Known rows, with every way that one mark hangs from another
kebo{lanesu}: [  0  25  13   1   0   4  -1   0  -7  -6  12 -11 -10   1  19  -2 -13 -19
   2  14   0   9  -5  -8 -16 -10  -8  24 -19  -5  12  -2  12  -4  -6   0
 -10   2 -18  15   2   7   5   5 -13]
kovura{lakorar sebun{kebo}}: [ 20  -6 -18 -23  -7  -9   8 -26   3 -10   4  19  -4  -1 -13  -7  32  14
  13  12   7   1  -6 -15  14  -2  -7 -23 -13   2  13  -7  -2 -12   3 -18
   5  -7 -17   1  -4   6   4 -21   0]
lukor{nateb{mugef toradu}}: [-11   0   8 -15 -13  42   4   5  13  13   6   8 -23   1 -14  -1 -31  -7
  -2   8  -9   7  22 -21 -15  -8 -37   3  17   0   2  37  22   6  -8  14
  27  10  14  10 -25   4 -20 -21 -26]
taliv{lanesu{kiro{lakorar{kebo}}}}: [ -7 -15  12  13  18 -11  -5  -5  -7 -26   7 -14 -12  -1  15  -7  18  -6
  17  -7  13 -17  -4   0   2  -4 -12   0 -14 -20  11 -32  -6  -5  19  -5
 -22   2 -11  -6  -1  -5  16  20   6]
lukor{nateb}: [ -9   5  12  -9  -5  27   1 -15  -1   9  12  -2 -10  -4  -3  -6  -4 -14
 -12   4  -9  -5  19 -22  -9  -5 -26  10   1  -9  12  22  18   6   4  11
  16  13   2  10 -16   6  -2 -18 -28]
kebo{nateb{mugef} sebun}: [ -6  14  25  -6 -14  16   2  23  23  27 -11  -3  -4  11 -23   5 -27 -30
 -22   0 -19   4  24   0 -16  15 -15   4   8  12   8  35  11   4 -10   3
  23  12  13  -2  -4   3  -4 -10 -32]
sebun{kiro{nateb{toradu}}}: [  2  11  -5 -11  -5  16   6  -6 -11   6   4   3   0   0  13   0 -13   7
  -3  -2  -9  -5   0 -20  -1  -3  -3   6  19  -4   0  25  13  21 -15  14
  22  -4  10   1  -3  18 -11 -10  -1]
lanesu{kiro{lakorar sebun{kebo{nateb} mugef}} taliv}: [-17 -18  -8  16   3 -15  -8  12  -4   3  -7 -12   1  11  -6 -13   1 -12
   2 -17  -1 -12   2  25  -4  20  17   1  -3  -7 -21 -25  -8 -22  10   4
 -22  13  11 -15   5 -16  11   6  11]
zanap{kovura{lakorar sebun{kebo kiro{nateb{toradu}} mugef}}}: [ 13  -6 -23 -26  -7   5  16 -30  -5   0   0  29   6   2 -19  14  22  29
   7   8 -10   4 -12  -5  15  -5  -7 -31   5  25   0  12 -11  10   8 -14
  18  -9 -11  -3  -2  15 -11 -26  14]
toradu{nateb{mugef}}: [-15  10  26 -10  -1  15  13   6   7   7   1  -2 -24  12 -13   6 -13 -20
  -6  11  -4  -1   1 -20   6   1 -20  -2  10  -1  13  31  15  12  -2   4
  22  17  -5  15  -9  -3 -15 -20 -22]
lanesu{taliv}: [ -8   4  18   4  11   3  13  -5  -6 -20  -6  -6 -18   1  -1 -13 -15 -28
  11   4 -20   0   7 -22 -11  -5  -8  28 -18  -9  11  -7  19  -2  11  -4
  -3   6 -11   7   7   2   1  -2  -5]
kovura{sebun}: [  7  -2   1 -16  -9   7  10 -15   0   3  -2  10 -17   5  -1   8   6  -8
   3   6 -13  -1  -1 -13   5  -3 -17   3  -5  -6   9   9   7  -8   1 -14
  11   7  -8   8  -3   5  -3 -10 -17]
kovura{lakorar sebun{kebo kiro}}: [ 24  -3 -25 -21 -15 -17   4 -27  -3  -8  15  16   0  -7  -8  -2  40  25
  17  -2  18  -6  -7 -11  17  -8  -5 -22  -4  -2  10  -4  -3  -7   2 -14
   3  -4 -10  -5   1   7   6 -23   8]
lakorar{kebo kiro{nateb}}: [ -2   2  10   5  10   5   3 -23  -9  -5   0   3  17  -1   4  10  20  10
  -7   2  -8   0   3  -7  16 -11  11  -9  12  -3  11   2  -5  24   1  -4
  12 -11  -6  -7   9   8   8  -4   3]
kovura{lakorar{kiro{nateb}} sebun}: [ 18 -10  -6 -21  -3   2   6 -31   3   0  -7  25   6  -4  -5   7  32  19
   4  12   4  -8   2  -5  26  -9   4 -29   2   5   4  10  -9  -4  -3 -15
  17  -4 -12   5   3   5  -3 -15   1]
nateb{toradu}: [ -2   5  -1 -11   2  31  14  -1   1  -6  -6  16 -19   1   1  -7 -25 -14
   4  17 -17   8   6 -26 -12  -3 -16  12   4   1   8  17  15   6  -2   2
  13  -4  -2  10 -11  10  -9   3 -14]
lakorar{kebo{lanesu nateb} kiro}: [  3  26  13  14   3  -1  -9 -10   1  -4   8  -3  23  -2   6   9  15  -2
 -14  -3   5  12   3   1  -5 -17  10   0   5  -1  12   0   1  17   0  -8
  -6  -1  -3  -1  18  -5   7   8   1]
taliv{lanesu{kiro}}: [ -6  -2  19   5  14   5  -2  -5   0 -21   6 -10 -14   3  18 -13   1 -20
  18   6   4 -19  -4 -10  -9  -7 -22  -1 -11 -16  11 -14   3  -2  12 -10
  -8   4  -8  -1   1  -1  13  17  -2]
kebo{lanesu{taliv} sebun{kiro{lakorar nateb{mugef toradu}}}}: [  3   7  12  17   0 -19  -2  33  -2   7   3 -19   3  -9   8  13 -25  -1
   1 -20  13  10  -3  21 -12   0   3  31  -7  -4 -10   0   9  -8 -11  15
 -15  -4  15   8   7   1 -10  12   7]
kebo{lanesu{taliv} nateb{mugef toradu} sebun{kiro{lakorar}}}: [  2  19  11  15 -10  -9  -7  48  15  15  -3 -11   2  -4  -8  11 -38 -11
  -8 -25  12  19   9  19 -26   3  -1  26   1   4 -11  14  16  -5 -12  13
 -10   9  28   6   7 -10 -20  12   2]
sebun{kiro{nateb}}: [ -2  12   2  -7  -6   7   2 -12 -16   7   9  -7   1   3  14   0   0   4
  -5  -4  -8 -14   2 -14   2  -3  -1   7  11  -6   6  20   9  19 -13  12
  19   3   2  -1   0  18   1 -16  -3]
kiro{lakorar sebun{kebo}}: [ -2 -19 -21   8  -4  -5  -9   6 -20   2   2 -11 -19   3   0  -4  13   1
 -11   4   7  -2  -5   4  20  11  17  14 -12 -16   5 -27  -7 -15  -1  10
 -14   2  -6  -9 -17  10  19   0  -4]
taliv{lanesu{kiro{sebun}}}: [ -4 -10  13  10   8   0  -6   4   0 -15   4 -13 -14   0  19 -12   0 -16
   9   6   7 -22 -10  -5   0  -4 -14   5  -9 -18   4 -18  -3  -6   7  -6
  -9   6  -1  -3  -2  -4  16  23  -3]
sebun{kebo{lanesu{taliv}} kiro{nateb{toradu}} mugef}: [  1  27 -25   8   0 -12   0   4 -18   7  18 -15  18   6   8  -2 -25   8
  11  -6   8  11 -13   1 -22  -1   7  -5  15  -2 -13  15  23  17 -12  14
   3  -2   8  -6   7   9 -13 -18  21]
lanesu{kiro{sebun{kebo}}}: [ -6 -13  -1   1  -5   6  -5   2  -2   0   8   1  -1   8   8 -13  12  -6
  -1   6   1 -14  -9   6   5   9  -4  -3   1  -7  -7 -19 -14 -16  -5  -4
  -6  -1   6 -10  -1  -1  21  10  -3]
kovura{lakorar{kiro{nateb{mugef toradu}}} sebun}: [ 15 -12  -6 -25  -9  10   9 -19  13   2 -10  32   0  -1 -13  12  13  22
  12  14   3   3   4  -4  22 -10  -2 -34  12  11  -3  21  -8  -5 -10 -14
  24  -8  -5   3  -1   4 -15 -17   3]
kebo{lanesu{kiro{lakorar} taliv} nateb{toradu} sebun{mugef}}: [ -5  12   8  17   7  -7  -5  37  18  20 -14  -6  18   1  -3   1 -36 -23
  -8 -22   3  10  11  38 -38  23   3  12   0  12 -24   6   5 -19   5   6
 -20  10  24   5   8 -23 -11  26   0]
mugef{nateb{toradu}}: [ -6   1  -7 -18   0  35   8   1   9   7 -11  10 -17  -6  -8 -14 -20  -3
  -5  16 -14   5  10 -40  -8  -3 -16   9   7   2  15  31  12   7   0  11
  31  -6  12  20 -13  -2 -20  -5 -23]

Rows
[-13   3 -17   0  -4  -5  -2 -13 -25  20   1 -13  -1   6   8  13  -3  10
  -3 -10  -2 -16   9  10   2  13  16  -2  18  -2  -3  24   7  12   0  18
  13  17  -7 -12 -12  15   3 -27   0] => sebun{kiro{lakorar nateb} mugef}
[  9 -12  -5   4   2  -8   2 -22   1 -17  -2  12   9 -20  -5   0  36  17
   1  10   7  -8   2  -5  23 -12  19  -8  -1   5  15 -16 -16   2   9 -14
  -5  -8 -20  -5   1   0  23   2   6] => kovura{lakorar{kebo kiro{sebun}}}
[  6  33  21   6  -4   1  -6  22  14  23  -1 -11  13   0   3   3 -20 -31
 -27  -2  -2  11   8   7 -26  11  -7  21 -11   6   8  16  12   1 -10   3
  -2   6   9  12   5   0  -1  13 -24] => kebo{lanesu nateb sebun}
[ -8 -13   0   6  12 -13   1  -4 -11  17 -10 -14   7   1  -4  13   3   8
 -15 -14 -10  -1  11  14  12  20  19   6   4   1   4   0  -7  11   5  16
   4  -5  -6  -8 -11   9   5 -10  -6] => kiro{lakorar{kebo{sebun{mugef}}} nateb}
[ -3 -18   0  13  10  -3 -11  13   4 -12  -1  -8  -7  -3  11  -8   3  -3
   3 -11  10 -12  -3   1   3   3  -2   0  -4 -16  -2 -23  -7  -1   9   1
 -16   3   9  -7  -5 -12   6  28   4] => taliv{lanesu{kiro{lakorar{kebo{nateb{toradu}}} sebun}}}
[ -5 -14 -11   7   8   6  -6   8   7  -2   1  -9  -6  -1   6 -16  -9  -4
  12   9   9 -15  -9  -9  -6   2 -14 -12   5 -12  -1  -3   1  -1   8   0
   4   1  14  -2  -8 -10   1  15  -1] => taliv{lanesu{kiro{sebun{kebo mugef{nateb{toradu}}}}}}
[ 12  -3   2  -3   1 -19   7 -18   6 -12   2   5  10 -23  -7  -1  28  12
   5  -5   6  -8   7  -6   8  -2   5   3  -6   8  20  -9  -6   5  14  -8
  -4 -12 -18  -3   1   4  20  -4  -2] => kovura{lakorar{kebo{sebun{kiro}}}}
[ -7 -15 -20  17   6 -17  -6  18 -12  12 -13 -16   5  -5   9   9 -22  16
 -11 -12  -5  12  -7  19   8  14  35  15   5  -1 -21  -7  -2   8  -8  20
  -9  -3   4  -1 -10  -5 -12   6  11] => kiro{lakorar{kebo{lanesu{taliv}}} nateb{toradu} sebun{mugef}}
[ -3  -8 -12 -11 -11  21   1  23   2  18  -2  -1 -10  14  -6  -3 -32   7
  -9  16 -13  12  -6 -11  11   7   1  -8  21   1 -14  18   6  13 -36  17
  28 -12  19  -6 -15  15 -16 -15  -5] => kiro{nateb{mugef toradu} sebun{kebo}}
[ -6   6   1   3  -2  -2  -9  14  -2   0   3  -7 -10   5  -2   9  -8   3
  -6  -8   2  18   9   3  -4   0   5  13  -5   2   5  -5   2   3  -3   9
 -10   1  -6   2  -7  -4  -7   1  -2] => kiro{lakorar{kebo{lanesu nateb{mugef toradu}}}}
[  2   4  10 -16   5   8  13 -28   2 -19  -8  19   1  -2 -18   1  25   5
  -7  11 -25   3   4 -17   9  -8  -4  -5 -15  24  20  -7 -14  15  20 -14
   4  -9 -26   2   4   9   4 -12   0] => zanap{kovura{lakorar{kebo{nateb}}}}
[ -7 -30  -4   1   4   2  -5   8  -2   6  -6   4   3   3  11   1   8  17
  -8 -11  -2  -9  -5  17  18  16  14  -1  11  -5 -23 -18 -24  -6  -7  10
  -5 -13  15  -9  -7  -7   2  18   7] => lanesu{kiro{lakorar{kebo} nateb{toradu} sebun}}
[  5 -12 -12 -22 -11  13  11 -10 -10   2   3  19 -14  15 -15  24  15  24
   2  -1 -10  11 -13  -2  20  -8 -16 -14   4  10  -2   4 -11   5   0  -6
  15  -8   1  -3  -3  18 -15 -18  10] => zanap{kovura{sebun{kebo kiro{lakorar nateb{mugef toradu}}}}}
[ -9 -12  13   5  18  -1  -8  -3  -8 -15   2 -16 -11   7  20  -8   4  -7
  12  -2   7 -22  -2  -1   4   2  -8  -5 -12 -18   3 -17  -4  -2   6   5
  -8   1  -5  -3  -3   3   7  12   5] => taliv{lanesu{kiro{lakorar nateb}}}
[ 20  -2 -16 -22 -21 -12   4 -14  19   0   0  22   5 -10 -16  10  23  30
  10 -14   5   3   5  -9   9  -9  -4 -23  14  11   1  16  -4  10  -2 -13
  14  -4   1  -5   4  -7 -12 -19   6] => kovura{lakorar{kebo{nateb{mugef toradu}}} sebun{kiro}}
[ 15  10 -22 -17 -13 -17  -5 -15  12  10   6  12  18   8  -9  -3  18  10
  10   4  13   3  -5  13  -6   8  -2 -39  -1  14  -8   6  -6 -13   0 -15
   0   4  -9  -3   3  -9  -2 -17   5] => kovura{lakorar sebun{kebo{lanesu{kiro} nateb} mugef}}
[  5  27 -10  12  -9  -3 -10  29   5  35  -3  -6  17  -6   0  16 -30  -8
 -21 -18  13  12  12  27 -30  16   6  12  12  12  -8  30  12   1  -5  13
  -2  13  19   2  -5  -4  -9   9  -8] => kebo{lanesu nateb{toradu} sebun{kiro{lakorar} mugef}}
[ -6 -18 -12   5   6  -4   2   4   0  11 -12  -4  -6 -13 -14  10   2   8
  -8 -10  -1   4  12   3   3  14   6  12   1   2  13   3  -5  -1  19  10
   0  -3  -2   0 -15  -5   2   1 -12] => kiro{lakorar{kebo{sebun{mugef{nateb{toradu}}}}}}
[  4  17  29  18  10 -15   6  20   4  -3   0 -16   1  -9   8   1 -20 -28
  -2  -2   0  11  -4   8 -24  -1  -7  40 -27  -4   8 -10  12 -13   4  -3
 -19   0  -2  16  11  -2   5  21 -10] => kebo{lanesu{taliv} sebun}
[ 10  16   3   1   4  -9  -4 -20   6 -14   4   8  21 -12  -1  -2  26   9
  -3   4  11   4   7  -5   4 -15  14 -12  -5  11  15  -7  -7   8   5 -12
  -7  -7 -19   1  11  -4  10   0   7] => kovura{lakorar{kebo{lanesu nateb} kiro}}
[ -9 -23   5   6   8   4  -9  18   1  -5  -3 -12 -18   6  15  -3 -13   0
   9   1   8 -16  -7   6  10   4  -7  -5   1 -15 -11 -10  -5  -4  -7   9
  -2   1   9  -5 -12  -2  -2  18   6] => taliv{lanesu{kiro{lakorar nateb{mugef toradu} sebun}}}
[-20  -6  31  -3   8   3   7   5   6  -7  -4  -6  -4  19   1 -12 -17 -15
  16  -4 -19 -11   5   4  -6   3 -10   0   2  -2 -18  -1   1  -5  -6   3
   7  -1   8  -3  13  -5  -8  -3   6] => lanesu{kiro{nateb{mugef}} taliv}
[ -9 -16   8  12   5  -7   0   8   0 -13   2  -4  -3   6   3 -22   3 -14
  11  -5  -3 -10  -9   5  -2   6   0  10 -10 -12 -14 -33  -5 -20   5  -6
 -18  -1  10  -6  12 -10  14  14   9] => lanesu{kiro{sebun{kebo}} taliv}
[ 10  -2  -4 -10   5  15   7 -15  -7 -14  -2  25   9  -3  -6   5  19  19
  -6  24  -3  11 -15  -4  19 -15   6 -14  -8  19   3  -9 -18   6   1  -9
   3 -19 -14   6   4  15   0   1  14] => zanap{kovura{lakorar{kiro{nateb{toradu} sebun{kebo{lanesu}}}}}}
[  4  -3 -17   6   3 -11  -5 -10  -1  -7  -2  -1  11 -16  -9 -12  15  11
   5  17  17  -3  -2  -2   7  -8  20 -11  -5   6   5  -3  -4  -9   6  -6
  -2  -1 -10   4   3  -7   8  -7   8] => kovura{lakorar{kiro{sebun{kebo{lanesu{taliv}} mugef{nateb}}}}}
[ -9   5  18   9  13 -15  -5   9 -10 -11   5 -17   1   6  24  -7  -6  -9
   9 -10   4  -1  -8  16  -9   0   5  18 -20 -11 -16 -25  -3 -16  -3   8
 -25  -1  -4   9  14  -8  -2  15  13] => kebo{lanesu{kiro{lakorar nateb} taliv}}
[  4  14  -9  20  -4   2  -9   6   6  13  -3   3  25  -8   2  13  -6   5
 -18   0   3  15  -2  13  -4  -7  19  -4  20   7  -6  10   0  17  -5  -6
   0   3   9  -4   8 -12   1  14   4] => lakorar{kebo{lanesu nateb{toradu}} kiro{sebun{mugef}}}
[  6  -9  -4  -3   0   5   2 -18  -1 -11  -7  14  -1 -13  -2  -5  23   5
  -1  21   7 -11   5  -5  20  -9  15  -7  -2   3  11  -5  -9  -8   4 -12
   2   1 -19   1  -3   4  20  -2  -3] => kovura{lakorar{kiro{sebun}}}
[  2  21 -18   8 -10 -10 -12  23 -10  -2  20 -15  -3   8  -4  -3 -13   7
   6 -19  21  18  -1   3 -15  -7   3   6   3  -7  -6  -4  17   0 -13  18
 -14   4  16  -7   6  -1 -15 -10  21] => sebun{kebo{lanesu{taliv} nateb{mugef toradu}} kiro{lakorar}}
[  1   5 -11   0 -11  10  -6   7  -4  12   3  -6  -5   7  -5 -14  -3 -12
 -22   9  -9   2   0 -13   3  10   5   6   0  -6   4   0   4   4 -12   4
   7   5   8  -6  -7   7   8  -6 -14] => kiro{sebun{kebo{nateb}}}
[ 16  -5 -12 -23  -9  -2  14 -33  -9 -16   7  26  -3   0 -16  10  43  21
   9   6  -3   1 -14 -11  20 -14 -13 -18 -12  14  13 -10 -16  -1  14 -22
   3  -9 -20   0   6  15   4 -18  10] => zanap{kovura{lakorar sebun{kebo kiro}}}
[  0  12  -5  27   2  -7  -7   9   7   4  -6  -1  25 -12  -1   9 -12   1
 -11  -7   1  16  -1  12  -9  -8  24   6  15   3 -10   2   5  15   0  -6
  -9   4  11  -2  17 -18  -3  16  11] => lakorar{kebo{lanesu{taliv} nateb{toradu}} kiro{sebun{mugef}}}
[ -5 -11  15   6  10   1  -6   4  -1  -6   2 -16  -5   3  22 -12  -4 -11
   5   4   2 -23 -10  -6   5   2  -9  -3  -4 -18  -3 -10  -3   3  -4   0
  -1   1   5  -3  -2   1   7  18   0] => taliv{lanesu{kiro{nateb sebun}}}
[  4  -2   4  -2   6  -2   6 -25  -8  -9  -5  11  17  -6  -6  17  26  20
  -7  16 -10   4 -10   8  19 -12  15 -13  -4  24   4  -8 -24  14  12 -15
   1  -9 -26   1   8   9  10  -4  12] => zanap{kovura{lakorar{kebo{lanesu} kiro{nateb sebun{mugef}}}}}
[ -8  10  -2  12  -1  -1 -12  30   7   9  -9  -6   7   5   8  -8 -32 -14
  -7 -15   1   8   1  21 -24  12  13  13  -2   2 -30  -5   3 -13  -6   9
 -21  12  20   6   7 -24 -14  24   8] => kebo{lanesu{kiro{lakorar sebun{mugef}} taliv} nateb{toradu}}
[-13 -19  19  12   8  -9   3  20  14  -8 -11   0  -1   2 -12  -2  -6  -8
   8 -27  -5  -1  12  20  -8   9  -1  10   1   0 -14 -22  -8 -17  13   1
 -19  -2  16  -8  10 -21  -3  17  10] => lanesu{kiro{lakorar{kebo{nateb{mugef toradu} sebun}}} taliv}
[ 17  -1 -28 -21  -6 -13   2 -14   7   6   5  17  15   5  -4   0  12  22
  19   8  12   6 -12  10   0   4  -2 -39   4  13 -16   6  -6 -12  -6 -11
   4 -10  -8   1  -1  -2 -10 -14  12] => kovura{lakorar sebun{kebo{lanesu{kiro{nateb{toradu}}}} mugef}}
[ -9   7  13  17   2 -15  -5  14  -1  -4   4 -17   2   1  19  -6 -16 -18
   9  -1   2  -2 -11  19 -19   0   4  21 -11  -5 -17 -19   0 -19   1  -4
 -23  10  -3   5  13 -15   8  20   4] => kebo{lanesu{kiro{sebun{mugef}} taliv}}
